In the rows, 128 means zero.
Known rows, with every step that occurs:
nuve, valome: [104 114 130  84 125 141 139  95 128 136  86 119  76 132 118 177 104 108
 167 174 137 106]
valome, ponade, nuve, muvi, leri, lofun: [104  98 107  88  90 142 144 171 167 146 112  98  66  77 150 211 104 125
 134 182 103 134]
nuve, valome, ponade, lofun, leri, tobe, rufig: [106 110 121  65 160 145 145 116 156 153 108 103  51 110 149 176 115 120
 135 195 126 137]
lofun, ponade, nuve, muvi: [119 117 125 132 107 124 130 162 120 141 116 114  83 106 177 203 104 117
 160 161 116 176]
valome, nuve: [109 106 135  71 105 132 119 149 132 132  84 138  66  79 126 154  99 110
 165 155 153 135]
leri, tobe: [102 104 144  95 169 125 123 138 130 125  86 163  86  90 158 138  90 114
 155 150 105 120]
lapi, nuve, valome, ponade: [106 112 124  46 105 143 130 124 134 140  94  94  91 115 116 168  97  85
 166 152 169 125]
lapi, nuve: [108 112 139  77  98 144 125 139 131 126  89 120 118 106 121 148  94  76
 170 126 149 128]
nuve, muvi, leri, lofun, ponade: [ 91 105 128 137  92 133 175 149 122 127  96 139 105 114 216 176 102 122
 116 163 132 133]
ponade, lofun, leri, tobe, lapi, nuve: [107 118 157 106 136 141 142 138 172 153 127 139  95  92 181 149 103  96
 114 149 103 172]
ponade, nuve: [122 115 128 103  97 142 130 140 167 135  97 120  93  97 110 219 103 103
 165 156 102 136]
ponade, nuve, muvi: [106 117 122  99 105 115 134 145 170 141  94 121 100 106 144 240 103 109
 152 166 124 125]
leri, tobe, rufig: [113 104 140 103 218 134 131 139 133 117  68 156  82  92 151 138 106 104
 153 156 113 121]
valome, ponade: [104  93 119  80 119 150 115 166 135 140 109  99  53  76 118 147 106 118
 167 174  82 118]
lapi, tobe, rufig: [124 111 138  83 169 131 125 140 134 120  72 173 114 103 118 139 122  67
 172 152 120 114]
tobe, lapi, nuve, valome, ponade, lofun: [116 114 141  94 160 150 133 127 146 154  93  89  65  99 105 165 101  54
 156 154 136 135]
lofun, leri, tobe: [108 107 152 130 122 133 143 136 131 137 120 158  89  97 156 145 102 119
 131 148  87 161]
leri, lofun: [103  92 137 149  85 150 129 138 129 117  89 157  85  95 135 142  82 111
 137 144 101 112]
leri, lofun, ponade, nuve: [120  99 131 167  74 148 131 154 122 124 108 143  77  94 157 170  82 116
 136 146 103 161]
nuve, muvi, leri, tobe: [ 85 110 131 100 133 121 172 142 136 130  86 145 110 110 213 177 106 121
 124 166 135 118]
muvi, nuve, valome, ponade, lofun, leri, tobe, rufig: [116 109 137  78 192 167 170 123 151 136 105 108  42 101 179 172 115 116
 138 182 125 169]
lofun, ponade, nuve: [130 114 130 135 101 143 127 159 118 136 119 114  77 100 153 188 103 112
 170 154 100 183]

Rows:
[109 109 146 135 137 143 153 139 134 138  81 115  92 100 134 165  96  55
 137 137 140 130] : tobe, lapi, nuve, muvi, leri, lofun
[ 95 109 129  67 113 105 123 153 135 138  81 138  74  88 159 176  99 117
 152 165 175 124] : valome, nuve, muvi
[119 106 130 146  60 179 196 133 129 123 106 132  91 109 182 178 103 116
 115 156 118 169] : muvi, leri, lofun, ponade, nuve, valome
[107 110 144  79 199 129 128 133 148 148  91 129  66  85 151 150  90  80
 143 155 131 137] : leri, tobe, lapi, nuve, valome, ponade, lofun
[113 112 142  88 158 166 164 108 130 124  89 116  59 117 154 174 106 107
 165 167 132 143] : muvi, nuve, valome
[103 105 116  64 127 145 133 115 133 146  98  95  50 114 115 176 107 117
 165 189 126 109] : nuve, valome, ponade
[114 108 148 111 141 166 187 136 135 127  87 138  99  92 170 146 105  86
 129 142 118 150] : muvi, leri, tobe, lapi, nuve
[112 106 132  74 159 168 160 122 134 131  98 100  42 105 151 173 108 113
 164 178 124 145] : muvi, nuve, valome, ponade
[100 110 117  54 129 147 134 116 153 153 107  95  53 112 138 178 108 119
 151 193 126 119] : nuve, valome, ponade, lofun
[107 114 121 115  80 133 165 144 173 135  95 128 107 105 165 240 102 113
 126 164 127 136] : ponade, nuve, muvi, leri, lofun
[102 110 121  64 118 147 141 115 154 158 119  97  54 113 141 179 111 122
 142 193 120 134] : nuve, valome, ponade, lofun, leri
[119 111 151 122 153 148 128 137 129 139  83 108  82  95  93 150  98  47
 168 132 123 130] : tobe, lapi, nuve
[ 98 103 129  76 140 135 129 168 168 163 131 101  61  73 172 159 106 109
 123 174 101 157] : valome, ponade, lofun, leri, tobe, lapi, nuve, muvi
[112  95 136 170  84 150 128 152 102 119 105 149  76  97 163 135  82 117
 140 144 101 150] : leri, lofun, ponade
[111 110 137  78 150 170 167 122 149 140 115 100  44 104 170 175 111 118
 145 181 118 166] : muvi, nuve, valome, ponade, lofun, leri
[120 121 122  85 103 139 140 111 167 142  94 111  83 118 107 240 103 104
 162 171 129 131] : ponade, nuve, valome
[106 121 154  98 139 139 147 123 173 156 125 134  90 102 180 159 104  97
 113 156 116 170] : ponade, lofun, leri, tobe, lapi, nuve, valome
[111 111 139  86 146 167 190 131 152 140  98 122  84  92 182 157 108  93
 117 160 126 156] : muvi, leri, tobe, lapi, nuve, valome, ponade, lofun
[103 109 149 102 199 115 127 140 132 137  78 145  84  90 154 150  86  77
 148 141 134 126] : leri, tobe, lapi, nuve, muvi
[112 108 148 119 143 135 146 130 135 152 120 130  69  95 139 155 101  97
 128 154 107 168] : lofun, leri, tobe, lapi, nuve, valome, ponade
[107 117 134  60 104 141 135 110 131 133  85 110 109 128 118 169  95  79
 167 142 177 123] : lapi, nuve, valome
[108 112 145 120 159 130 130 140 131 143  80 108  87 101 117 165  98  52
 159 140 138 122] : tobe, lapi, nuve, muvi
[112 101 128 166  78 135 132 156 123 127 106 144  81  98 174 181  82 119
 131 151 113 156] : leri, lofun, ponade, nuve, muvi
